Known rows, with every way that one mark hangs from another:
J332(J285(J246 J704)): 15.7 -24.0 57.6 14.4 -2.1 13.7 -28.1 -18.8 2.3 -1.0 -44.6 9.7 -3.2 -22.4 24.5 29.6 38.3 19.7 28.5 -1.6 31.4 -7.5
J704(J285(J246(J521(J332) J763))): -7.1 -14.5 39.6 18.1 4.3 20.9 -19.4 -9.4 20.5 -7.4 -31.6 -19.3 3.3 -10.4 53.1 30.0 -6.4 3.6 15.7 -25.6 4.3 8.5
J332(J285(J246)): 10.9 -21.2 24.9 20.9 -5.0 11.9 -20.9 -14.5 -0.6 -3.7 -36.5 0.5 -4.7 -12.2 25.0 23.6 31.9 8.3 15.2 -2.5 31.7 -7.9
J941(J246(J763(J704(J285)))): -12.4 -8.8 21.0 22.0 2.0 33.3 -15.9 -38.3 -33.5 9.7 -56.0 -7.3 -7.9 -0.2 12.5 58.0 17.0 8.3 2.9 6.0 2.8 16.3
J246(J763(J704)): -5.1 -10.4 16.7 13.1 -13.9 15.2 -15.8 -33.1 0.6 6.8 -21.3 -0.2 1.4 -4.0 16.6 45.3 -13.4 1.5 -15.8 6.8 2.6 22.5
J521(J246(J763) J285(J704) J332): -5.7 1.3 83.5 12.3 -5.1 22.2 -11.3 -40.6 1.7 4.5 23.5 -13.1 -6.6 -5.6 38.4 36.4 -15.4 1.4 23.0 1.9 -17.4 2.9
J246(J521(J285 J332) J763(J704)): -1.6 7.3 45.6 11.2 -4.0 16.5 -15.3 -4.9 30.4 5.7 5.0 -13.4 5.0 5.6 38.9 52.5 -31.0 -15.6 7.3 4.0 -37.3 31.5
J763(J246(J521) J704): -3.5 17.0 23.5 22.9 -1.4 -0.3 -15.1 20.8 -7.8 0.2 -17.8 7.1 11.6 -5.3 24.4 57.2 -11.2 8.8 8.8 -1.3 -16.9 38.6
J941(J246(J521(J285))): -9.9 -1.2 23.2 16.5 4.4 13.4 -8.0 14.8 -12.1 4.3 -36.2 -15.3 -19.4 2.5 23.0 37.5 -21.6 -3.0 33.0 -5.7 -21.6 -0.1
J763(J246(J521) J285 J704): 0.4 1.2 19.3 28.5 0.2 4.1 -16.6 20.8 -22.9 -3.2 -19.1 6.7 6.4 -2.5 17.5 64.7 -32.5 8.7 2.5 5.1 -44.0 54.9
J763(J246(J521) J704(J285(J941))): -14.3 17.6 -16.8 20.3 14.1 9.4 -16.2 19.5 -22.2 -0.4 -20.2 -3.2 14.8 -4.2 22.6 60.3 21.4 22.5 15.2 -11.7 -10.1 33.1
J332(J285(J246(J521 J763) J704 J941)): 17.0 -35.1 16.1 6.8 -0.5 26.3 -28.3 -18.4 -4.7 -5.8 -51.1 -12.9 -14.4 -20.3 31.9 34.6 9.8 35.0 57.7 -40.3 20.1 6.8
J941(J246(J521 J763(J704))): -3.3 -19.0 20.4 13.7 -5.6 23.7 -16.0 -10.2 -23.0 5.0 -58.7 -8.2 -10.8 -1.2 20.3 57.4 -27.8 6.0 25.7 -5.9 -15.8 29.5
J246(J521(J285(J941) J332) J763(J704)): -7.8 1.3 8.8 5.6 -2.4 21.6 -11.7 -6.6 30.6 7.8 5.2 -20.6 1.2 3.6 37.5 52.4 -26.4 2.2 21.0 -3.5 -39.0 28.6
J763(J285): -7.5 -26.7 0.7 21.3 -4.8 6.1 -13.1 -4.5 -6.6 3.8 -18.4 -4.8 -9.9 -8.4 13.0 25.1 -29.3 0.7 -16.6 7.9 -9.6 10.8
J332(J285): 11.2 -14.1 -1.2 18.5 -6.9 8.2 -15.8 -11.3 -6.4 10.9 -17.3 -3.2 -7.3 -6.2 21.0 17.0 29.4 -3.9 -5.6 -1.6 38.0 -8.0
J704(J285(J246(J521(J332) J763) J941)): -13.3 -20.3 2.7 12.7 7.8 26.0 -15.7 -8.8 21.0 -7.5 -31.9 -26.0 -0.2 -13.8 50.3 28.6 -3.3 21.2 29.7 -31.7 1.4 5.6
J763(J246): -10.7 14.5 10.6 27.3 -8.7 4.4 -4.7 -6.1 -3.6 1.0 -6.0 3.7 -5.8 -9.6 23.2 28.5 -3.7 15.3 -8.0 -9.1 4.5 10.1
J763(J246(J521) J285): -4.1 -4.1 5.8 28.9 -0.9 2.8 -10.3 19.6 -23.4 -5.6 -13.9 -3.8 -9.7 -5.6 23.7 38.1 -41.5 10.5 2.8 -17.7 -29.0 35.3
J521(J332(J285)): 12.8 -13.5 15.6 18.5 -10.6 10.2 -14.9 -7.2 21.6 18.1 -2.3 -5.7 -4.0 -5.9 37.5 13.1 29.2 -8.1 -1.0 8.0 29.9 -8.3
J521(J332): -9.3 -9.1 20.9 16.5 -10.8 5.2 -9.0 -0.8 35.4 13.4 -0.4 -6.3 -0.1 -11.5 39.1 13.7 -8.0 -4.9 -9.7 12.2 9.2 -5.5

Rows:
-8.9 -9.7 -31.2 24.6 1.8 7.8 -9.0 21.2 -23.3 -4.1 -13.5 -11.9 -12.8 -6.4 22.1 38.0 -38.1 29.3 18.6 -23.6 -32.6 32.0 : J763(J246(J521) J285(J941))
-15.2 -9.6 9.0 16.7 4.6 27.0 -13.9 -35.4 -18.4 7.0 3.9 -19.4 13.8 -2.8 31.2 51.9 19.3 11.9 10.2 6.3 -2.7 14.5 : J521(J246(J763(J704(J285(J941)))) J332)
14.5 -27.8 -3.3 10.6 -3.9 26.8 -28.9 -16.0 -9.5 -6.4 -49.5 -11.6 -0.8 -6.7 25.2 54.3 12.3 24.2 42.4 -21.2 5.9 25.5 : J332(J285(J246(J521 J763(J704)) J941))
-6.9 -22.3 20.0 9.7 -8.7 22.0 -21.0 -4.9 32.4 -3.7 -33.1 -12.3 6.6 -12.5 43.3 51.3 -26.2 21.3 36.5 -8.3 -23.0 26.6 : J285(J246(J521(J332) J763(J704)) J941)
-11.5 -4.2 28.0 18.8 4.2 21.8 -17.8 -37.9 -45.2 -0.1 -12.3 -6.9 11.9 -0.6 16.6 55.0 17.1 -0.8 -7.6 4.7 7.9 16.7 : J521(J246(J763(J704(J285))))
-11.7 -6.2 30.0 8.0 1.5 25.2 -10.7 -42.1 -25.1 0.2 8.0 -17.6 -15.8 -7.3 17.6 38.2 -11.8 24.6 35.0 -13.8 -11.4 -2.4 : J521(J246(J763) J285(J704 J941))
-5.4 -40.9 10.7 13.8 -3.9 24.6 -14.6 -39.1 -44.3 0.9 -10.9 -14.6 -15.7 -14.6 12.8 38.5 -34.8 33.1 24.0 -13.2 -18.3 15.0 : J521(J246(J763(J285(J704 J941))))
-7.2 -28.5 23.3 3.0 4.2 11.3 -24.3 18.3 13.3 -7.1 -48.9 -3.8 -1.6 -29.8 32.3 31.9 -13.2 37.1 50.4 -19.1 -1.0 2.8 : J285(J246(J521) J704 J941)
4.4 -26.9 -30.9 19.0 -3.6 23.7 -10.8 -14.4 -25.7 15.4 -47.6 -14.3 -26.6 -5.0 14.0 27.4 33.3 21.7 34.4 -5.1 25.9 -14.9 : J332(J285(J941(J246)))
-19.4 -17.6 -10.0 15.8 10.1 16.1 -16.1 -10.4 0.4 -7.6 -39.5 -10.6 2.6 -16.7 22.8 26.2 29.2 28.5 14.8 -8.9 17.6 -12.5 : J704(J285(J246 J941))
-6.3 -9.2 9.9 1.6 3.2 22.7 -17.0 -11.7 5.1 2.3 -12.3 -19.2 -15.6 -10.0 27.9 35.4 -26.2 20.4 35.4 -31.6 -16.9 11.7 : J246(J521(J285(J704 J941)) J763)
-8.4 -8.6 55.7 9.2 -3.4 27.5 -16.4 -41.0 44.8 -1.0 -10.7 -13.0 -11.7 -17.8 40.7 35.2 -10.7 32.5 41.2 -9.0 -22.2 -0.1 : J521(J285(J246(J763) J704 J941) J332)
-4.7 -28.4 37.3 5.1 -3.7 23.0 -20.2 -8.4 35.2 -3.4 -34.3 -13.8 -6.8 -26.0 51.9 31.4 -27.2 34.9 52.2 -27.0 -8.7 10.8 : J285(J246(J521(J332) J763) J704 J941)
-1.8 -32.8 41.9 19.3 -3.2 5.0 -17.3 19.7 23.7 -7.5 -30.8 -9.6 -0.5 -14.8 44.8 30.5 -43.5 4.3 20.8 1.0 -31.1 20.0 : J763(J285(J246(J521(J332))))
-14.0 -23.4 7.3 9.4 -0.7 21.0 -13.3 -9.9 -10.1 15.0 -52.4 -4.1 -23.8 -21.1 15.4 33.9 2.3 37.4 42.3 0.7 3.5 -10.7 : J285(J704 J941(J246))
-4.6 -32.5 21.4 4.6 -0.5 20.8 -23.5 -11.0 7.5 -10.1 -49.4 -13.1 -11.1 -25.8 32.2 34.6 -26.1 41.4 50.5 -35.9 -2.1 10.0 : J285(J246(J521 J763) J704 J941)
-1.8 -13.4 14.3 9.5 -7.9 14.1 -19.7 -5.0 -1.9 2.0 -27.3 -7.2 2.7 -4.3 25.5 47.8 -29.8 -3.2 0.0 -8.6 -5.8 31.6 : J246(J521 J763(J704))
15.8 -21.9 74.9 16.5 -6.0 14.3 -25.8 -15.8 30.0 7.3 -30.8 6.3 -0.4 -23.1 42.1 26.7 35.9 14.6 33.4 8.9 23.9 -6.1 : J521(J332(J285(J246 J704)))
-13.5 19.3 -0.1 21.3 11.6 9.7 -13.5 23.0 6.3 7.6 -5.2 -4.8 19.1 -5.1 39.8 56.8 20.2 17.8 18.5 -1.1 -17.4 33.6 : J763(J246(J521(J332)) J704(J285(J941)))
-9.3 -11.5 41.2 17.3 10.3 9.3 -18.5 19.5 26.2 -5.0 -31.1 -9.7 12.0 -16.3 50.5 26.8 9.1 -0.6 18.3 -7.7 5.8 -0.4 : J704(J285(J246(J521(J332))))
-5.8 -40.5 24.6 14.2 1.6 16.1 -22.9 -10.1 2.7 -5.8 -46.0 0.0 -8.8 -25.9 17.1 35.7 -18.3 42.7 32.6 1.2 -19.1 8.2 : J763(J285(J246 J704 J941))
-5.6 -5.7 27.4 3.6 0.2 22.3 -13.4 -7.6 34.2 10.3 2.5 -22.7 -12.3 -10.7 44.8 29.7 -28.0 16.3 37.2 -21.4 -25.3 11.2 : J246(J521(J285(J704 J941) J332) J763)
-10.5 -8.8 -9.3 8.7 6.2 22.2 -18.0 -3.2 12.1 9.5 -15.9 -19.8 12.1 -2.7 40.3 45.9 2.5 6.0 9.9 -10.1 -7.4 25.7 : J246(J521(J332) J763(J704(J285(J941))))
-5.0 1.8 48.7 4.2 7.8 4.0 -19.4 15.8 11.5 1.9 -12.5 -3.9 -4.5 -12.8 28.8 33.2 -15.7 0.3 22.6 -4.9 -13.0 5.5 : J246(J521(J285(J704)))
-12.2 25.9 22.4 29.3 6.9 8.8 -14.6 -7.3 -17.9 2.7 -14.5 12.4 16.6 -3.0 16.4 58.5 32.7 9.1 -14.4 10.0 0.0 27.0 : J763(J246 J704(J285))
